Every row comes from one small tree of marks. The marks that hang from a mark follow it in brackets, in alphabetical order. Every link used is in the known rows. Which tree was each row made from?
Known rows:
nari[boku[sibi] derug silab]: [-1.611  3.178 -0.438  1.805  0.391 -0.456  5.170  0.760  0.493 -0.532
  0.823 -0.963 -1.105  0.677  1.446  0.282  0.552 -0.426  2.562 -0.198
  0.121 -2.320]
fesose[nari[boku derug silab] sibi]: [-1.185  4.598  1.114  1.046 -1.058 -1.639  4.803 -0.229 -4.650 -1.479
 -0.626 -0.639 -1.434 -1.219  2.230  0.475  0.071 -3.095  1.402 -0.372
 -2.427 -6.507]
sibi[boku[nari[derug]]]: [-0.241  1.803  1.171  0.049  0.566  1.177  1.625  0.892  3.039 -0.860
  1.192 -2.124  0.311  1.218  1.570  1.388  1.544 -0.934  2.233 -2.088
 -2.152  0.447]
sibi[boku[nari] derug]: [-1.281  2.185  0.753  0.252 -0.280  2.606 -0.335  0.813  4.910 -1.082
  2.115 -2.862  0.280  3.277  1.823  1.166  0.677  0.382  1.391 -2.536
 -1.909  1.583]
boku[nari[derug silab[fabu]]]: [-0.484  4.379 -0.932 -0.723  0.667  2.031  4.286  0.202  1.185 -1.016
  0.016 -0.997  1.237 -1.136  1.999  0.788  0.285 -2.269  2.862  0.404
 -1.259 -2.327]
boku[fabu]: [-1.043  3.033 -1.110  0.381 -0.340  2.123  0.981 -0.407  0.788 -0.701
  0.671  0.257  0.752  1.020  2.253  1.019 -0.337  0.073  1.456 -0.984
 -0.082  0.735]
fesose[nari[boku[fabu] derug silab] sibi]: [-2.126  6.341  1.725  1.152 -0.787 -0.491  5.620 -0.596 -4.303 -0.714
 -0.824 -0.188 -1.257 -1.363  3.014  0.247 -0.141 -3.499  0.803 -2.162
 -2.056 -5.368]
fesose[nari[boku] sibi[derug]]: [-1.996  4.268  1.122  1.083 -2.000  0.066  1.801 -0.619 -0.929 -1.850
  0.731 -1.703 -1.063  1.960  2.392  0.986 -0.150 -1.070  0.216 -1.357
 -2.161 -3.930]
sibi[boku[fabu] derug]: [-1.402  3.893  0.866  0.749 -0.480  2.784 -1.545 -0.258  5.464 -0.206
  2.351 -1.998 -0.009  3.809  2.852  0.693  0.137  0.607  0.148 -3.113
 -1.300  1.453]
silab[fabu[derug] sibi[boku[nari]]]: [-0.765  3.980  0.122 -0.624 -0.117  1.869  0.312 -0.201  8.648 -2.086
  3.835 -3.807  0.217  4.035  0.905  1.792  0.880 -0.630  3.367 -0.543
 -0.462 -0.562]
silab[sibi[boku[nari]]]: [-1.127  2.103  0.218  0.723 -0.027  0.749  0.258  0.572  4.492 -1.910
  2.031 -2.923 -0.130  3.528  0.958  1.527  1.328  0.446  2.803 -0.771
 -1.482  0.026]
silab[fabu[derug]]: [ 0.117  3.276 -1.831 -0.912 -0.827  2.271  0.116 -0.798  4.468 -1.606
  2.781 -1.218  0.822  1.687  1.425  1.517 -0.715 -0.613  2.528  0.934
  0.855 -0.886]
fabu[derug]: [ 0.247  1.694 -1.885 -0.074 -1.234  1.773  0.570  0.214  1.957 -1.246
  1.832 -1.171 -0.092  1.275  1.088  1.329 -0.669 -0.404  2.995  0.119
  0.723 -0.464]
fesose[nari[boku[sibi] derug silab]]: [-1.697  4.200  0.254  1.871 -0.037 -0.868  5.970  0.620 -1.635 -1.395
 -0.456 -0.592 -1.177 -0.757  1.749  0.606  0.020 -1.909  2.487 -0.498
 -0.790 -3.001]
nari[boku]: [-0.545  0.984 -0.967  1.221 -0.933 -0.036  1.560 -0.301  0.381 -1.454
  1.563 -0.714 -0.598  1.684  1.602  1.411  0.212  0.265  1.333 -0.509
 -1.350 -1.031]
sibi[boku[fabu nari[silab]] derug]: [-2.129  4.734  1.158  0.482  0.015  3.614  1.796  0.562  3.230  0.012
  1.609 -2.058  0.047  2.059  2.670  0.308 -0.254 -1.098  1.212 -3.746
 -1.764  1.148]
fesose[nari]: [-0.265  2.558 -1.071  0.356 -0.995  0.610  0.910 -0.032 -2.047 -2.354
 -0.420  0.007  0.490 -0.397  2.067  1.536 -0.573 -0.681  1.922  0.619
 -1.019 -1.078]
fesose[sibi[boku[fabu nari] derug]]: [-3.032  4.996  2.590 -0.129 -0.226  3.053  0.693  0.090  3.778 -0.254
  2.477 -2.371  0.512  3.764  2.485  0.491  0.844 -0.562  0.222 -3.803
 -1.117  0.564]
nari[boku derug]: [-0.013  1.710 -0.503  1.247 -0.537 -0.256  2.755 -0.039  1.022 -0.810
  0.559 -1.319 -0.921  0.827  1.754  1.219  0.788 -0.616  1.600 -1.160
 -2.058 -2.169]
sibi[boku[nari[silab]] derug]: [-1.340  3.108  0.866  0.387 -0.311  2.486  0.837  1.056  2.973 -0.805
  1.790 -2.599 -0.172  1.997  1.987  0.505  0.037 -0.537  1.881 -1.982
 -1.903  0.218]

Which tree is each row?
[-1.540  5.855  2.413 -0.841 -0.341 -0.086 -0.127 -0.975 -0.640 -2.487
  2.335 -0.390  0.817  0.989  2.591  0.746 -0.349 -1.860  1.051  1.522
 -1.210 -4.483]
fesose[nari[silab[fabu]] sibi[boku]]
[-2.871  4.736 -0.872  1.003  0.004  3.278  1.635  0.235  4.321 -0.196
  1.354 -0.923  0.522  3.153  2.247  0.311 -0.173  1.248  1.255 -1.649
  1.533  2.080]
boku[fabu sibi[derug]]
[-1.059  3.781  1.372  0.919 -1.105 -1.411  3.719 -0.450 -2.819 -1.718
 -0.345 -0.914 -0.915 -0.109  2.158  1.153  0.666 -2.283  0.960 -0.878
 -2.154 -4.977]
fesose[nari[boku derug] sibi]
[-3.176  5.402  0.610  1.934 -0.734  1.770  3.664 -0.181  2.757 -0.952
  0.708 -1.103 -0.609  2.373  2.644  0.935 -0.223 -0.447  0.413 -3.150
 -0.361  0.528]
fesose[nari[boku[fabu sibi[derug]]]]
[-1.014  3.203 -0.355  1.283 -0.869  1.051 -2.497  0.039  6.377 -1.462
  2.402 -3.740 -0.980  5.329  1.699  0.908  0.713  1.753  1.519 -0.566
 -1.701 -1.112]
silab[sibi[boku derug]]
[-2.225  5.356 -1.440  2.418 -1.267  1.354  2.783 -0.522  3.103 -0.324
  0.966 -2.547 -2.205  3.162  2.535  0.100 -0.286 -0.084  1.260 -2.082
 -1.885 -2.935]
nari[boku[fabu] silab[sibi[derug]]]
[-1.840  4.001  0.883  0.887 -1.533 -1.118  3.317 -0.480 -5.374 -2.134
  0.437 -0.026 -1.003 -0.241  2.099  0.662 -0.702 -2.015  1.353  0.282
 -1.718 -5.359]
fesose[nari[boku silab] sibi]
[-0.751  5.546 -1.735 -0.023  0.558  1.489  4.190 -0.050  3.270 -1.435
  0.042 -2.263  0.249  0.199  1.585  0.721  0.711 -1.761  3.504  1.164
 -1.412 -3.980]
boku[nari[derug silab[fabu sibi]]]
[-2.418  2.770 -0.614  1.835 -0.596  1.125  2.063  0.386  4.236 -0.862
  2.192 -2.015 -0.727  3.963  1.417  0.739  0.369  1.370  1.256 -1.259
  0.223  0.296]
nari[boku[sibi[derug]]]
[-0.504  3.715 -1.030  0.064 -1.041  0.906  2.712 -0.818  2.949 -1.324
  3.034 -1.266 -0.661  1.056  1.596  0.966 -0.957 -1.700  2.404  0.307
 -0.245 -2.941]
nari[boku silab[fabu[derug]]]
[-0.836  4.559 -0.241  0.203  0.088  0.144 -1.284 -0.737  4.909 -2.043
  2.879 -2.014  0.024  3.357  1.741  0.793  0.114  0.356  2.411  2.012
 -1.173 -3.177]
nari[silab[fabu sibi[boku]]]
[-0.476  2.584  0.410  0.726  0.448  0.542  1.519  0.759  4.944 -1.340
  1.012 -3.482 -0.517  2.536  1.202  1.298  2.059 -0.260  2.902 -1.262
 -2.234 -1.089]
silab[sibi[boku[nari[derug]]]]
[-1.878  4.740 -1.161 -0.853  0.546  2.922  4.560  0.743  4.079 -1.438
  2.751 -1.336  1.183  0.809  0.878  0.720 -0.508 -1.444  4.182  0.834
  2.708 -0.051]
boku[nari[silab[fabu[derug]]] sibi]
[-1.868  5.341  0.016  0.414 -1.563  1.061  1.562 -0.047 -3.271 -1.669
 -0.353 -0.907 -0.361  0.116  2.507  0.128 -1.124 -1.547  1.337  0.518
 -1.020 -4.764]
fesose[nari[silab] sibi[derug]]
[-0.277  5.207 -0.074  0.443  0.446 -0.009  0.327 -0.510  5.373 -1.391
  1.803 -2.600 -0.383  2.567  1.971  0.606  0.970 -0.649  2.495  1.420
 -1.858 -4.302]
nari[derug silab[fabu sibi[boku]]]
[-2.677  5.236 -0.459  1.129 -0.123  1.497  2.770 -0.290  4.679 -0.888
  2.643 -1.624 -0.198  3.254  2.044  0.250 -0.339  0.457  1.488  0.286
  0.188 -1.722]
nari[boku[sibi[derug]] silab[fabu]]
[-3.269  5.356 -0.178  2.090 -0.275  2.028  4.150  0.126  2.911  0.243
  1.630 -1.245 -1.017  2.709  2.362 -0.203 -0.444  0.139  1.082 -2.330
  0.250 -0.300]
nari[boku[fabu sibi[derug]] silab]
[-1.635  4.135 -2.020  0.976 -0.758  2.371  2.641  0.801  2.237 -1.223
 -0.019 -3.030 -0.791  1.852  1.557  0.357 -0.081 -0.064  3.180 -0.136
 -1.390 -2.202]
boku[nari[silab[sibi[derug]]]]
[-1.681  2.495 -0.616  0.375  1.153  1.622  4.744  1.483  2.104 -0.903
  0.257 -1.280  0.838  0.425  0.975  0.929  1.208 -0.444  3.314 -0.674
  0.897  0.800]
boku[nari[derug] sibi]
[-0.825  3.966 -0.065  0.691 -0.686  1.546 -0.502 -0.335  6.689 -0.943
  3.095 -2.755 -1.082  4.253  1.514  1.149  0.354 -0.151  2.560 -1.943
  0.162 -0.132]
silab[sibi[boku[fabu[derug]]]]
